Each row was made from one walk, in order. Every step used is in the known rows, and no mark comes twice. Write each row's walk.
(in the rows, 128 means zero)
Known rows
dotas-sigivu-gilit-zubo: [194 149 206 154 136 196 214 137 114 105 105 151  97 163 129 149 106  71
  77 189 141 117 155 157 139  85  99 133 197  99 135 132  77 108 179  49]
sigivu-bine-sile-bofanid-zemolor: [ 70 139  96 130 128 105  73 165 137 153 128  89 151 119 145 126 130 143
 154  96 121 117 100  78 123 141 125 114 105 152 103 122 175 153  83 169]
zemolor-rasis-sile-bofanid-sigivu: [115 106  53 112 104  83 113 107 136 130 134 102 123 117 134 131 158 186
 133 104 128 138 111  83 112 170 149 112  76 167 156 124 123 147 119 168]
zemolor-rasis-sile-bine-sigivu: [ 96 101  56 103 122  93 145 106 143 157 164 141 139 105 113 121 156 183
 105 126 115 143 105 147 149 162 180 148 111 160 141 139 173 125 131 156]
rasis-sile-bofanid-sigivu: [125 108  92 122 118 100 106 127 141 137 126  97 101 122 122 129 163 163
 137 121 136 133 116  81 121 158 132  98  79 152 151 116 118 142 117 154]
dotas-sigivu-bofanid-sile-bine: [105 167 135 122 117 136 104 153 129 114 122 122 133 140 154 131 124 162
 150 159 131 103 118 144 102 131 120 142 123 150 126 100 151 123  98 140]
depu-fuvad-sigivu: [169 136 207  94 150 141 170 136 133 109 131 142  87 156 131 148 116  95
 111 139 147 119 150 173 164  78 149 117 155 101 130 147  82  68 114 108]
fuvad-sigivu: [162 114 164 107 141 142 172 111 115 125 125 149 103 133 126 135 104 104
 124 119 147 117 147 150 155  97 135 118 152  88 141 147  84  92 140 111]
sile-bofanid: [140  97 129 125 127 134 144 140 130 126 113 131 110 122 113 144 137 142
 134 125 132 128 125 127 160 134 135 121 101 120 135 109 109 113 130 120]
dotas-sigivu-bine-sile-bofanid-zemolor: [ 75 166 118 127 122 136 109 161 132 147 127 101 149 128 161 142 111 135
 145 121 126  96 108  73 105 136 124 110 129 163 110 119 173 140  65 162]
bofanid-zemolor-rasis-sile-bine-sigivu-gilit-dede: [ 97 146  76 122 114 115 140 137 152 156 152 100 143 124 139  87 138 138
  93 106  96 182 106 148 130 156 157 164  98 154 148 143 174 160 142 109]
fuvad-sigivu-bine-sile-bofanid-zemolor: [ 78 146 113 105 139 110  92 151 137 142 127  83 135 132 166 124 110 119
 145  79 131 118 118  82 118 121 131  96 137 144 104 130 175 148  72 166]
sile-bofanid-sigivu-gilit-dede: [156 140 160 160 122 149 132 133 134 109 108  71  97 144 132 100 129  87
 127 132 126 168 144 123  99 134  97 114 104 121 156 105  98 149 146  69]
dede-gilit-sigivu-bofanid-zemolor-rasis-sile-bine: [106 144  78 123 136 122  84 111 128  92 133 119 171 147 147 117 139 179
 104  71 105 161 138 136  97 148 148 169 110 124 103 126 148 167 124 135]
repi-zemolor-manepet: [136  93 105 126  97 112 126 109 130 120 119 213 176  77 109 161 132 141
 100 148 138 124 155 101 138 155 136 160 110 146 136 137  88 112 175 140]
rasis-zemolor-manepet: [123  98  95 111 107 137 126 127 152 147 122 206 138 107 113 147 134 148
 104 101 146 134 120  93 159 155 139 151  80 139 139 150 109 118 181 135]
gilit-sigivu-bine-sile: [133 128 140 149 162 153 123 104 118 125 149 118 145 140 120 113 124 132
 121 143 126 112 135 129  99  94 114 113 196 124  89 141 144 135  95 146]
bine-sile-bofanid-zemolor-rasis: [ 75 124  58 109  92  92 127 120 149 162 141 121 171 102 137 145 117 181
 164  82 102 130  90  77 142 154 154 145  71 134 128 135 162 140  79 183]
sigivu-bofanid-sile: [128 144 133 123 115 124  95 138 119 118 121 134 123 133 142 133 119 144
 159 126 130 112 114 135 126 119 114 132 101 117 122 123 135 126 121 146]
sile-bofanid-sigivu: [132 111 126 139 113 111 112 116 132 132 110 106 108 112 119 126 140 127
 163 112 127 129 133  86 112 148 112 108  88 125 151 110  96 127 128 130]
depu-fuvad-sigivu-bine-sile-bofanid: [109 153 173  95 167 127 116 164 150 108 144  85 102 168 158 139 126 107
 106 139 152 124 128 149 133  92 152  84 166 157  97 122 170 111  58 154]
rubenod-gilit: [191 116 167 129 131 143 172 122  87 115 105 158 115 119 106 130 119  76
 147 119 119 123 131 161 155 115 108 140 136  76 151 131  90 118 178  77]
zubo-dibes: [184  98 142 139 122 146 199 142 101 148 121 157 117 127 106 131 119  89
 127 153 145 104 124 161 148 110 125 136 154  54 126 145  87 103 178  90]
repi-zemolor: [155  95 132 130 116 117 156 120 120 114 124 197 145  98 106 152 133 140
 109 149 142 115 159 122 159 132 125 138 139 128 129 135  87 104 160 127]
dotas-sigivu-bine: [143 147 170 139 147 162 145 150  99 113 115 144 119 146 140 138 112 109
 106 160 152  89 143 140 116 109 116 111 178 143 126 132  98 102 134 108]
rubenod-gilit-dede: [210 129 186 141 135 175 192 109  97 117 110 151 123 137 100 107 121  63
 137 133 109 130 147 172 148 109 121 162 142  69 161 132  87 122 178  30]
sile-bine: [129 102 129 132 138 122 127 146 132 133 124 135 129 122 103 119 147 156
 133 140 133 128 137 152 159 133 133 154 117 117 141 122 107 107 145 114]
dede-gilit-zubo: [205 118 187 159 148 178 179  94 121 107 105 178 126 150  91 142 127  85
  94 139 125 128 172 158 159  99 129 173 160  49 130 145  62 101 188  40]
repi-zemolor-rasis: [141  94  96 119 103 100 163 100 113 106 133 201 168  89 117 155 129 164
 104 135 132 120 153 123 152 142 142 153 133 144 135 144  90 110 158 144]
fuvad-sigivu-bine-sile-bofanid-zemolor-repi: [ 59 123  85  98 127 107  81 149 130 160 124 105 165 110 168 139  95 134
 157  50 134 115 123  73 135 142 131 100 139 164 119 137 194 176  86 182]
sigivu-dotas: [142 126 179 131 134 146 134 124 116 123 116 140 123 141 117 141 110 107
 134 167 140 129 140 145 157 100 110 115 163 137 121 131  90 123 142 128]
repi-zemolor-rasis-sile-bofanid-sigivu-bine: [ 99 107  41 126 114  60  70 130 124  91 126 116 151 101 155 130 173 183
  95 119 142 130 144  73  90 183 134  98 117 231 125 114 142 172 127 182]
zemolor-rasis: [143 105 110 120 116 120 161 107 111 128 132 164 141 117 116 140 118 156
 128 119 129 119 129 140 153 126 145 148 117 115 144 148  90 103 150 128]
bine-sigivu: [139 111 146 130 123 138 166  95 127 159 139 166 115 105 100 137 115  96
 140 131 119 123 123 137 149 121 136 125 128  97 137 144 120  98 143 121]

Write each row's walk
[135 157 177 121 127 162 148 133 107 108 126 160 120 150 145 157  92 110
 124 159 158  94 133 134 116 116 127 121 140 119 125 117 112 100 131 119] => dotas-sigivu-bofanid
[114 106 129 133 130 123 142 114 141 158 141 145 126 103  98 118 138 122
 138 140 113 134 125 150 148 139 144 145 124 114 138 127 143 107 136 118] => sile-bine-sigivu
[ 88 128 134 127 134 120 106 126 136 134 141 134 126 117 120 123 129 108
 139 137 129 132 120 148 124 146 143 135 112 127 118 106 176 122 136 133] => sile-bine-sigivu-bofanid
[110 110 112 116 124 125 142 126 146 151 145 124 133 121 114 147 129 158
 142 135 134 128 105 110 148 134 146 123 101 121 124 119 153 121  92 157] => bine-sile-bofanid
[234 109 183 169 143 187 227 110 105 118 102 180 122 157  95 134 118  44
  87 160 129 115 166 182 146  91 127 175 190   4 117 149  65 106 222  15] => dede-gilit-zubo-dibes
[152 139 158 153 121 122 119 134 117 119 115 107  97 128 130 116 119  84
 135 128 142 149 136 120 106 123  77 104 119 107 153 135  74 128 167 108] => bofanid-sigivu-gilit
[111 133 130 136 152 122 108 140 124 138 149 127 142 136 124 124 121 128
 123 145 148 106 118 122 126 118 125 118 154 135 111 142 151 121 112 151] => sigivu-bine-sile
[197 117 176 156 152 185 172  74 107  94 116 164 130 142 100 129 115 106
 109 112 113 147 168 168 124  94 116 146 166  53 120 141  64 109 148  75] => dede-gilit-sigivu
[140 133  87 131 115 123 135 127 136 108 133  68 111 147 148 101 147 143
  95 123 127 177 123 119  99 156 133 118  93 165 159 118 123 168 140 107] => zemolor-rasis-sile-bofanid-sigivu-gilit-dede
[138 132 140 157 169 171 114 107 125  95 131 101 144 153 128 125 124 120
 104 118 119 149 144 144  90 107 120 116 177 111  86 114 152 151  90 120] => dede-gilit-sigivu-bine-sile-bofanid
[136 154 150  99 127 129 115 123 116 110 125 128 107 146 161 128  96 116
 149 112 143 112 128 141 119  99 122 116 133 110 121 131 133 122 111 146] => fuvad-sigivu-bofanid-sile
[ 67 163  71  94 111 101 103 156 132 126 139 126 161 138 169 140 129 195
 117 116 133 114 108 109 113 167 163 151  94 180 129 120 164 142 107 166] => dotas-sigivu-bofanid-zemolor-rasis-sile-bine
[113 147 132 123 110 124 108 107 127 146 137 145 118 115 133 131 111 109
 166 122 112 116  99 132 116 124 123 124 105 115 119 127 169 124 114 154] => bine-sigivu-bofanid-sile
[117 111 114 125 108 118 119 152 133 145 104 121 128 110 124 139 132 144
 164  83 110 126 116  92 157 144 125 133  72 114 135 119 112 126 120 129] => sile-bofanid-zemolor
[ 99 152 133 127 141 152 136 148 129 128 136 110 135 143 150 148 116 135
 119 164 146  98 113 111 105 126 133  98 159 165 109 110 168 127  76 152] => dotas-sigivu-bine-sile-bofanid
[ 73 116  42 103 105  76 117 119 151 177 155 133 155  92 125 116 150 182
 132  85  95 141  96 110 146 173 170 158  83 157 143 148 174 138 117 167] => bofanid-zemolor-rasis-sile-bine-sigivu
[ 96 124 112 130 147 122  99 153 134 133 139  99 134 133 133 131 134 142
 127 137 143 118 109 113 126 131 133 104 133 154 105 113 174 138  91 160] => sigivu-bine-sile-bofanid
[ 98 140 137 130 116 121 102 115 148 155 129 113 132 114 122 114 126 125
 166 159  94 146 115 157 133 118 112 128 156 164 120 120 169 146 103 154] => bofanid-sile-bine-sigivu-dotas
[107 104  95 112 137 108 135 123 152 163 158 135 117 111 100 120 160 155
 111 143 124 140 111 146 154 153 164 135 115 145 140 132 168 119 128 143] => rasis-sile-bine-sigivu
[ 58 142  85 107 121  88  74 148 152 161 148 118 134 116 136 118 147 143
 136 102 118 134  97 106 130 166 155 136  77 152 118 122 202 149 117 165] => rasis-sile-bine-sigivu-bofanid-zemolor
[166 131 140 169 116 142 185 134 135 144 121  82 109 145 129 116 127  51
 121 175 132 134 122 112  90 116  93 113 167  72 115 120 140 163 165  88] => bine-sile-bofanid-sigivu-gilit-zubo-dibes
[213 112 176 145 142 172 186  90  83 102 105 147 118 128 101 118 124  77
 147 118  96 129 152 168 129  93  94 132 178  67 134 129  82 132 163  70] => rubenod-gilit-sigivu
[103 137 113 124 124 107  70 157 132 117 123 114 132 131 138 116 142 167
 158 130 127 123 115 146 123 136 119 153  95 137 121 105 157 136 115 147] => sigivu-bofanid-sile-bine
[165 152 183 134 129 174 192 152 106 111 117 142  97 148 141 150  91  92
  99 166 154 129 133 159 133 102 100 111 158 115 144 130  81 100 152  91] => dotas-sigivu-gilit
[119 131 158 142 117 122  91 113 130 119 103  86 113 130 131 130 124 105
 166 144 128 141 138  93 110 131  96  89 129 164 131 101 103 153 122 145] => sile-bofanid-sigivu-dotas
[151 148 209 108 174 137 127 163 121  91 122 118  87 169 149 131 124  81
  98 137 158 111 157 177 143  75 135  99 185 137 113 142 100  87 119 108] => depu-fuvad-sigivu-bine
[162 114 160 159 164 164 122 122  99 103 116 125 122 142 119 110 134 117
 115 131 125 112 155 148 108  93 104 115 190 122 103 134  96 130 133 109] => gilit-sigivu-bine
[ 57 137  72 104 108  86  99 118 150 164 147 116 159 109 136 123 135 159
 135 123  97 155 103 118 144 153 153 136 126 194 122 141 182 163 113 181] => bofanid-zemolor-rasis-sile-bine-sigivu-dotas
[121  82  43  97 105  87 147 126 133 105 139 164 153 101 129 162 162 215
  81 131 140 136 129 109 160 170 170 129 101 192 130 119 136 141 130 173] => repi-zemolor-rasis-sile-bofanid
[ 41 137  57 105 102  85  45 136 161 169 141 137 166  94 136 127 144 146
 128 101 114 139  92  84 109 190 163 156  52 172 124 123 204 156 136 177] => rasis-sile-bine-sigivu-bofanid-zemolor-manepet
[109 121 106 130 113 112 121 118 149 164 137 132 127  94 110 109 143 148
 164 129  92 133 111 149 137 137 129 148 111 124 139 128 161 118 107 140] => bofanid-sile-bine-sigivu
[111 109  78 106 113 106 113 161 143 151 119 113 118 120 126 139 154 178
 133  91 124 132 101  86 164 154 145 123  63 147 135 124 134 142 111 155] => rasis-sile-bofanid-zemolor
[126 115 108 130 118 110 108 144 139 140 122 122 133 116 115 110 154 180
 158 131 111 127 121 147 144 132 121 157 105 124 140 124 124 121 114 135] => bofanid-sile-bine
[109 142 123 141 114 109 115 134 144 135 136  69 113 125 140 124 123 112
 143 130 139 160 105  94  95 139  96  92 102 131 137 113 146 152 109 152] => bine-sile-bofanid-sigivu-gilit
[124 133 124 140 134 137  82 123 127 104 123 104 136 139 135 105 144 168
 158 130 102 127 135 153  96 115 109 148 135 127 102 103 149 148  98 142] => gilit-sigivu-bofanid-sile-bine
[171 151 177 164 127 153 143 118 124 118 119  99 106 145 123  92 116  71
 123 141 130 156 153 134  97 119  90 129 127 101 162 133  75 132 167  62] => bofanid-sigivu-gilit-dede
[141 172 193  86 134 128 113 146 136  94 129 118  90 166 167 143 110 109
 138 132 139 115 128 172 131  79 133 115 136 119 113 129 130  98  89 140] => depu-fuvad-sigivu-bofanid-sile
[101 147 127 149 137 100  77 112 127 145 144  99 141 126 129 106 127 112
 153 136 142 107 128  82  78 129 105 103 145 140 126 143 138 135 106 159] => bofanid-sigivu-bine-sile
[152 143 158 161 171 173 126  90 113 100 139 129 152 154 120 117 111 105
 101 124 125 138 155 155  89  90 114 129 198  90  89 145 129 136 108 112] => dede-gilit-sigivu-bine-sile
[180 135 181 150 140 174 175 145 120 113 124 125 107 155 118 110 112  87
  93 155 139 157 145 174 146 104 113 143 138  94 147 134  85 117 172  54] => sigivu-gilit-dede
[131 131 144 159 139 110  77 130 109 121 115 108 118 126 128 102 135 100
 147 122 142 109 149 100  89 130  95 104 137 137 136 134  92 129 147 122] => bofanid-sigivu-bine
